(in the rows, 128 means zero)
Known rows, with every way that one mark hangs from another
gove(mimu sagura): [109 118 177  84 122 137 110 131 164 115 163 141 104 130 195 158 139 123]
noba(teki): [130 131 137 135  71 121 100 131 165 172  98  98 155 154 143 140 176 127]
sagura(teki): [137 155 153 126  95 155  77 113 172 153 115  86 151 179 146 108 178 125]
sagura(gove teki(tonofa)): [149 175 123 133 100 186  84 119 189 132 121  70 145 184  94 103 198 140]
gove(lenat): [160 112 167 138 111 111 117 138 147 168 145 125 146 154 157 137 150 107]
tonofa(teki(mimu sagura(gove(lenat)))): [155  99 122 136 115 161 117 110 122  98 141  84 126 168 111 131 116 133]
sagura(teki(tonofa)): [130 161 148 141 105 155  86 128 169 150 114  87 140 187 125 112 166 119]
tonofa(teki): [150 115 184 117  87 120 108 105 135 171  98 115 159 207 131 124 152 120]
sagura(gove(lenat mimu) teki(tonofa)): [185 148 117 124 142 185 100 172 167 100 182 118 130 142 111 117 147 158]
teki(sagura tonofa): [108 163 143 137 102 150 111 109 153 140 124  62 106 156 142 139 141  91]
mimu(gove): [169 112 183 114 100 117 139 105 131 169 126  78 172 159 162  99 149 102]
mimu(teki): [162 109 166 118  70 133 122 112 160 189 152 123 165 167 167 127 176 100]
noba(teki(mimu(gove) sagura)): [124 101 116 137  97 139 137 113 115 120 112  41 148 124 151 117 112 113]
noba(teki(sagura)): [111 152 101 138  87 146  96 109 162 150 101  56 130 127 152 143 162 117]
noba(teki(sagura(gove(mimu)) tonofa)): [133 168  78 115 102 187 112 147 168  92 144  70 108 112 112 146 149 147]
mimu(gove teki): [199  85 170 116  95 124 157 102 131 189 158  97 195 153 171  96 157  94]
gove(lenat mimu): [167 104 178 109 116 122 125 167 134 135 176 154 131 135 172 145 120 125]
sagura(gove(lenat)): [178 127 140 130 104 143 115 126 166 146 154 107 150 150 130 127 178 128]
mimu(teki(sagura tonofa)): [140 138 131 138  98 157 128 106 153 162 157  80 127 147 154 135 148  82]
noba(teki(mimu(gove(lenat)) sagura)): [151  79 105 158 129 123 144 134 104 119 139  59 149 102 153 125  93 114]
tonofa(teki(mimu(gove(lenat)) sagura)): [172  62 152 140 146 121 152 111  73 118 139  73 148 155 143 109  68 105]
tonofa(teki(mimu(gove) sagura)): [143  84 165 121 115 135 142  89  85 118 113  55 149 178 141 102  89 107]

Rows
[212 101 130 118 117 162 149 172 154 131 220 157 145 130 131 134 145 132] : sagura(gove(lenat mimu(teki(tonofa))))
[110 143 131 116  76 185 109  96 158  93 136  54 112 157 128 130 156 121] : teki(mimu sagura(gove))
[141 123 143 119 154 146 104  92 158 137 131  65 153 137 178  97 158 117] : mimu(gove(sagura(teki)))
[106 139  85 131  67 181 102 112 164 101 114  49 123 137 115 141 163 139] : noba(teki(mimu sagura(gove)))
[158  32 173 133 165  97 149 118  93 125 150 122 151 157 160 125  84 110] : tonofa(teki(mimu(gove(lenat sagura))))
[133 124 134 128 183 150  98 170 161 100 186 140  99 121 167 147 118 132] : gove(lenat mimu sagura(teki(tonofa)))
[132  55 187 112 135 112 142  96 106 125 120 102 150 180 158 117 103 111] : tonofa(teki(mimu(gove(sagura))))
[ 99 108 145 150  70 126 118 158 146 143 105 109 135 174 111 151 138 119] : noba(teki(mimu tonofa))
[219  92 135 102 106 161 140 155 157 133 217 155 156 125 155 131 158 141] : sagura(gove(lenat mimu(teki)))
[158 145  61 153 111 160 104 122 171 131 136  59 136 103 129 143 170 135] : noba(teki(sagura(gove(lenat))))
[177 106 125 130 139 154 144 159 131 128 214 128 114 106 173 151  99 101] : gove(lenat mimu(teki(sagura tonofa)))
[125 148 133 136  87 191  92 132 169 102 128  77 133 195  86 107 169 140] : sagura(gove teki(mimu tonofa))
[151 125 123 156 121 176 102 155 157 102 153  99 134 175  91 115 146 143] : sagura(gove(lenat) teki(mimu tonofa))
[186  61 143 148 172 107 168 128 135 168 198 122 157 115 177 128 123  83] : mimu(gove(lenat sagura) teki(tonofa))
[166  88 151 161 147 133 136 154 109 123 152  89 159 163 125  95 100 114] : sagura(teki(mimu(gove(lenat)) tonofa))
[160 147 106 136 118 167 111 107 163 120 157  65 126 124 140 131 162 119] : teki(sagura(gove(lenat)))
[137  52 173 132 154 103 151 128 118 119 169 113 136 125 182 129 100  99] : teki(mimu(gove(lenat sagura)))
[ 81 129 112 154  86 148 112 138 141 118 110  67 106 147 120 155 121 111] : noba(teki(mimu sagura tonofa))
[169 142 112 106 129 176 121 137 152  87 189  97 109 104 153 139 136 137] : teki(sagura(gove(lenat mimu)))
